Each row was made from one walk, in order. Every step used is in the known rows, and no mark comes twice. Write each row's walk.
(in the rows, 128 means zero)
Known rows:
beda-sovos-zegupa: [114 123  91 100 138 123 144 120 130 116 120 151 106 147 109 117 121 171
 105 114 116  99 151 118 123 142  75 124 143 140 166]
zegupa-sovos: [ 74 139 113 122 109 110 147 139 133  86 152 127 117 117 124 102 127 117
 140 110  88  89 160 128 113 120 119 100 140 132 170]
sovos-dunot-fopu-zikep: [186 125 148 115 218 113 132 121 148 111 204 141 107  75 118  93 153 102
 144 111 126  88 162 138 131 125 157 101 154 154  96]
dunot-sovos-zegupa: [ 80 140 127 110 143 112 140 128 121 112 141 119 122 136 119 100 114 137
 121 114 110 100 152 130 138 155 107 112 146 146 145]
fopu-dunot-sovos-beda: [ 70 151 128 118 181 136 142 129 125 109 168 142 129 130 125  84 141 115
 111 104 124 112 159 126 129 159 128 121 148 198 122]
zadigad-zegupa-sovos: [143 138 124 138  60 101 142 146 129  96 122 126 114 147 116 112 129 107
 137 110 104 100 156 127 115 105 130 109 154 122 191]
musam-zadigad-zegupa-zikep-fopu-dunot: [183 140 123 114  72  99 126 123 136 121 141 125 123 138 112  99 139  66
 117  91 133 117 160  99 128  86 133 122 161 171 140]
zadigad-sovos-zegupa-zikep-fopu-dunot: [211 143  82 109 167 103 122 108 138 120 158 137 128 140 104  95 140 139
 123  98 129 118 150 118 129 104 133 107 148 171 147]
beda-dunot-fopu-zikep: [179 124 135 115 109 107 126 125 142 108 181 151 106  98 122 101 164  85
 117  91  97  83 172 126 130 118 134 110 154 168 117]
musam-zadigad-zegupa: [ 75 136 120 121  53  83 140 152 129 121 114 113 119 125 110 110 119  62
 130 111 120 100 167 121 130 102 118 112 179 117 160]
zadigad-sovos-beda-dunot-fopu-zikep: [206 127 116 119 144 109 127 126 143  96 182 151 101  91 113 105 161 110
 112  91 118 110 168 142 123 105 150 107 169 167 125]
zadigad-zegupa: [120 139 122 131  85  88 141 147 130 116 113 127 117 141 112 109 129  90
 125 111 125 105 159 126 122 118 131 112 166 134 157]
zikep-fopu-dunot-sovos-beda: [104 148 130 118 211 132 140 111 133 100 188 147 123 111 123  90 140 107
 107  99 111 126 152 114 121 155 144 119 129 223 108]
sovos-beda-dunot-fopu: [132 131 137 114 149  96 132 130 137 101 152 144  93  93 121 120 155 140
  90 100 139 118 165 143 129 146 124 125 139 131 135]
musam-zadigad-zegupa-sovos: [ 86 135 118 128  37  97 142 148 129 101 125 113 112 127 117 116 126  66
 141 110 104  95 165 121 120  92 121 103 167 101 191]
musam-zadigad-sovos-beda-dunot-fopu: [114 132 118 108 139  90 128 131 139 101 156 120 104  83 108 122 147 101
 112 100 127 119 175 144 132 111 131 109 168  99 136]
musam-zadigad: [ 23 136 113 106 107  92 144 143 132 106 143 111 128  95 119 101 115  73
 138 114 113  87 171 124 125 119 102 107 166 123 143]
fopu-dunot-sovos-zegupa: [ 95 148 112 111 149 128 134 120 120 133 156 139 131 145 119  85 134 129
 121 106 113  95 154 119 146 163 117 116 148 174 134]
zikep-fopu-dunot-sovos-zegupa-zadigad: [151 142 121 126 157 158 120 105 128 128 178 143 121 126 107  86 139 144
 137 101  88 112 139 111 136 153 117 113 121 193 129]
dunot-sovos-zegupa-zikep-fopu: [155 139 129 102 160 122 126 110 133  98 138 109 117 136 112 105 117 167
 111 104 119 127 139 115 126 136 110 115 128 172 139]
dunot-fopu-zikep: [146 127 124 124 165 114 129 127 143 110 187 147 121  83 118  95 147  58
 137 109  98  79 164 134 120 111 146 100 157 175 119]
sovos-zadigad: [ 67 136 104 102 155 102 144 140 130 124 126 136 126 100 112  88 120 111
 123 121 121  94 168 128 132 138 110 124 150 116 120]
zadigad-musam: [101 135 129 105 172  86 144 137 141 106 141 122 132 130 109 107 133  92
 134 117 108  88 169 122 117 126 120  90 152 142 144]
zikep-fopu-dunot-sovos-zadigad-musam: [137 140 125 101 249 122 136 111 141 132 171 137 145 120 101  76 135  88
 128 104  79 102 167 101 134 146 149 106 131 175  87]
sovos-zegupa-zadigad: [115 133 108 117  96 132 130 133 126 121 132 135 111 124 109 103 132 158
 143 120 125 104 145 131 135 145  87 111 142 125 163]
dunot-fopu: [105 135 134 120 186 102 133 128 139 107 156 131 121  90 118 108 135  82
 128 113 109  92 159 143 123 132 136 103 147 128 133]
zikep-fopu-dunot: [108 145 111 121 178 102 139 114 140 116 180 153 133 101 120  90 138  76
 125  99  99  98 161 107 119 132 142 112 135 197 117]
musam-zadigad-sovos: [ 57 141  87 111 114  91 143 143 134 100 147 105 135 100 106 100 119  65
 150 116 108  95 171 129 123  97 119  98 184 103 151]
sovos-dunot: [102 138 141 110 176  94 148 128 139 111 159 124 111 108 117  95 129 140
 137 115 142 106 164 134 133 148 126 111 149 110 121]
beda-sovos: [106 130  98 106 144 125 151 127 135 100 130 142 122 137 113 110 123 131
 111 113  98 101 155 116 114 130  86 118 149 147 151]
zadigad-sovos-dunot-fopu: [173 135 129 123 252  97 134 121 146 106 185 116 115  91 102 104 142 114
 150 117 137 109 162 152 132 120 166  91 162  87 117]
dunot-sovos: [ 67 148 128 118 155 120 144 131 128 101 148 111 135 127 121  91 120  98
 128 112  97 103 158 125 123 146 116 106 150 153 130]
zikep-fopu: [ 94 136 120 115 167  86 143 122 141  94 158 133 119  97 117 105 123  92
 126 106  92 108 159 118 112 124 131 111 136 166 126]

Write each row's walk:
[194 151 122 114 118 137 125 130 122 146 101 122 137 176 106  71 138 118
 114 101 141 115 156 115 147 124 127 132 162 155 126] -> fopu-dunot-sovos-zadigad-zegupa-zikep
[ 76 135  81 104 108  87 138 139 129 116 140 113 128 107 104 109 113 106
 146 120 123  95 165 137 137 111 109 101 179  93 162] -> musam-zadigad-sovos-zegupa
[230 128  99  99 105 136 137 132 130 127  67 133 115 170  98 102 126 163
  98 112 137 124 153 108 128 105  93 143 158 119 159] -> beda-sovos-zadigad-zegupa-zikep
[226 149 137 128 127 131 125 112 133 116 142 118 129 163 113  88 142  96
 110  89 114 132 146 103 130 112 147 115 147 207 135] -> zadigad-zegupa-zikep-fopu-dunot-sovos
[108 147 123 120 196 124 137 107 134 112 188 139 138 117 120  84 132  83
 126  98  82 106 156 104 123 144 142 110 137 208 105] -> zikep-fopu-dunot-sovos
[121 131 114  98 167 109 145 140 138 109 128 129 123 127 106  98 134 127
 143 120  90  88 173 123 121 119 120  99 138 104 157] -> zegupa-sovos-zadigad-musam
[199 122 148 121 197 128 135 120 146  94 213 143  99  84 121 101 152 119
 155 108 103  85 161 137 124 114 162  95 142 141 129] -> zegupa-sovos-dunot-fopu-zikep
[146 129 124 102 197 121 155 115 142 108 150 137 109 129 113 104 130 174
 120 115 131 109 156 115 131 147 101 120 142 124 137] -> beda-sovos-dunot
[161 139 132 117  76 108 134 138 122 133  93 121 116 157 108  92 131 134
 103 100 116 116 167 115 140 142 121 135 160 105 124] -> beda-dunot-sovos-zadigad-zegupa
[103 145 134 114 102 108 140 128 128 103 143 115 121 140 124  94 135 125
 110  97  99 104 165 118 137 148 106 116 147 142 133] -> beda-dunot-sovos
[133 133 153 116 242  99 134 119 145 112 179 129 109  82 117 104 143 122
 135 116 142 104 161 145 139 147 152 105 143 104 110] -> sovos-dunot-fopu
[159 133 133 115  73  89 129 130 140  98 114 103 112 124 109 113 123  84
 121 100 129 124 154 108 115  81 117 115 159 139 153] -> musam-zadigad-zegupa-zikep-fopu
[ 81 153 119 121 159 133 141 124 127 121 169 130 146 139 125  76 136  89
 130 102  99  94 161 117 137 148 126 110 154 174 122] -> fopu-dunot-sovos
[163 141  85 105 121  97 128 135 132 105 120 111 120 150 102 106 128 159
 126 115 144 117 152 137 129 108 111 107 163 122 173] -> zadigad-sovos-zegupa-zikep
[135 134 136  90 155 103 139 132 133 124 126 115 126 145 102  86 139 142
 111 104  97 101 176 112 139 150 108 110 148 122 113] -> beda-dunot-sovos-zadigad-musam
[145 131 137 117 140  93 130 123 138 111 147 132 109 105 118 113 154 108
 107  97 111  95 173 134 132 135 126 115 144 119 128] -> beda-dunot-fopu
[138 131 139 123  93  99 145 139 133 105 147 108 104 127 114 111 128 117
 149 111 133 108 164 127 137 104 135 105 160  81 173] -> musam-zadigad-zegupa-sovos-dunot
[163 151 128 112 170 140 128 104 136 106 166 120 137 144 119  80 136 107
 114  93 110 119 151 103 124 123 128 113 133 212 117] -> zegupa-zikep-fopu-dunot-sovos
[ 74 140 120 118 129 119 148 142 131  75 150 137 102 115 128 112 133 150
 123 113 118 112 159 136 111 132 117 113 135 150 176] -> zegupa-sovos-beda
[240 123 101  99 141 131 134 114 140 115  89 137 106 153  93 109 127 157
  91 104 127 134 146 100 118  96 108 140 141 146 146] -> beda-sovos-zadigad-zegupa-zikep-fopu
[163 146 120 112 159 109 131 112 142 110 166 140 129 122 119  87 147 112
 115  92 120 111 158 107 120 115 128 118 133 203 123] -> zegupa-zikep-fopu-dunot
[150 127  90 110 111 117 147 135 128 132  83 149 116 147  98 106 123 137
 106 117 119 112 157 111 128 122 104 136 160 112 150] -> beda-sovos-zadigad-zegupa
[134 139  97 129 111 132 132 137 135 103 141 112 130 123  98  89 136 110
 160 119 104 108 152 137 111 108 114  96 163 114 153] -> zegupa-zadigad-sovos
[216 130 124 118 228 107 131 121 151 111 210 132 117  83 104  93 146  92
 160 113 125  95 163 147 130 104 176  88 173 132 106] -> zadigad-sovos-dunot-fopu-zikep
[204 132 117 128 137 131 119 130 140 101 152 129 101 107 101 110 166 153
 119 102 126 132 156 152 124 123 126 109 150 109 142] -> zegupa-zadigad-sovos-beda-dunot-fopu
[209 115 131 106 221 137 136 104 151 111 197 159 106  96 111 102 149 137
 125 111 112  94 154 122 130 123 134 110 150 161 115] -> beda-sovos-dunot-fopu-zikep
[110 144 122 100 219 127 140 128 131 140 150 131 151 143 105  71 141  98
 130 112  96  90 174 111 146 151 129 107 149 154 103] -> fopu-dunot-sovos-zadigad-musam
[193 114 111 100 140 141 131 122 138 120 115 142 112 167  91 115 138 191
 133 120 103 104 145 115 127 135  68 104 131 137 177] -> beda-sovos-zegupa-zadigad-musam
[120 134 109 117 110  95 139 149 125 134  96 133 116 130 105  99 124  99
 124 117 132 107 164 125 132 126 125 127 166  99 135] -> sovos-zadigad-zegupa
[185 142 132 109 114 130 128 138 125 125  79 100 126 167 104  84 120 130
 112 110 138 124 153 123 135 119 117 130 163 122 135] -> dunot-sovos-zadigad-zegupa-zikep
[199 134 137  99 107 113 124 103 132 101 136 113 104 152 115 109 135 188
  85  87 120 132 148 105 136 138 102 124 125 167 138] -> beda-dunot-sovos-zegupa-zikep-fopu
[ 90 132 126 125  56 109 143 155 127  86 121 126  97 122 120 124 129 110
 125 112 124 115 162 129 121 101 114 115 161 118 191] -> musam-zadigad-zegupa-sovos-beda
[112 134 129 113 218  90 132 122 146 110 184 102 122  77 101 106 136  91
 158 118 132 106 171 149 144 109 155  92 174  69 123] -> musam-zadigad-sovos-dunot-fopu
[142 131 138 116 136 125 133 136 141 109 136 118 126 137  98  98 143 117
 153 116 101  98 158 125 116 124 104  88 144 135 153] -> zegupa-zadigad-musam
[ 76 137  99 106 133 114 147 140 130 106 131 137 119 107 116  92 122 133
 139 117  97  89 166 130 117 126 108 117 138  98 152] -> zegupa-sovos-zadigad
[169 134 119 118 165  94 130 127 141  96 158 133 102 108 109 119 156 135
 102 101 132 123 167 148 122 123 143 110 157 115 135] -> zadigad-sovos-beda-dunot-fopu
[217 142 139 108  62 116 126 134 123 128  79 104 117 176 105  89 139 161
  93  93 138 127 162 111 148 122 109 138 160 113 132] -> beda-dunot-sovos-zadigad-zegupa-zikep
[ 97 128  84  93 169 134 150 128 134 122 112 148 121 129 106  96 121 151
 111 119 111  98 161 115 125 134  86 133 146 124 134] -> beda-sovos-zadigad
[158 123  94 109 108 160 133 120 129 119 119 145 104 151 104 110 130 195
 126 117 106 106 138 120 123 141  64 121 135 138 177] -> beda-sovos-zegupa-zadigad
[144 125 128 109 125 120 128 134 134 124 126 128 116 144  97 106 141 152
 148 120 113  99 153 130 132 140  96  94 140 127 165] -> sovos-zegupa-zadigad-musam
[215 133 121 109 120  99 129 130 138 115  96 123 113 129 101 100 124 124
 110 104 142 130 156 114 118 100 130 130 146 130 134] -> sovos-zadigad-zegupa-zikep-fopu
[119 142 125 121 127 113 139 140 122 128 105 115 126 142 105  90 118 101
 125 115 113 112 156 124 138 136 127 124 161 121 128] -> dunot-sovos-zadigad-zegupa
[158 142 116 125 171 125 132 118 126 140 144 144 133 135 106  80 130  88
 119  99 100 116 157 104 136 134 158 128 146 169  98] -> zikep-fopu-dunot-sovos-zadigad-zegupa
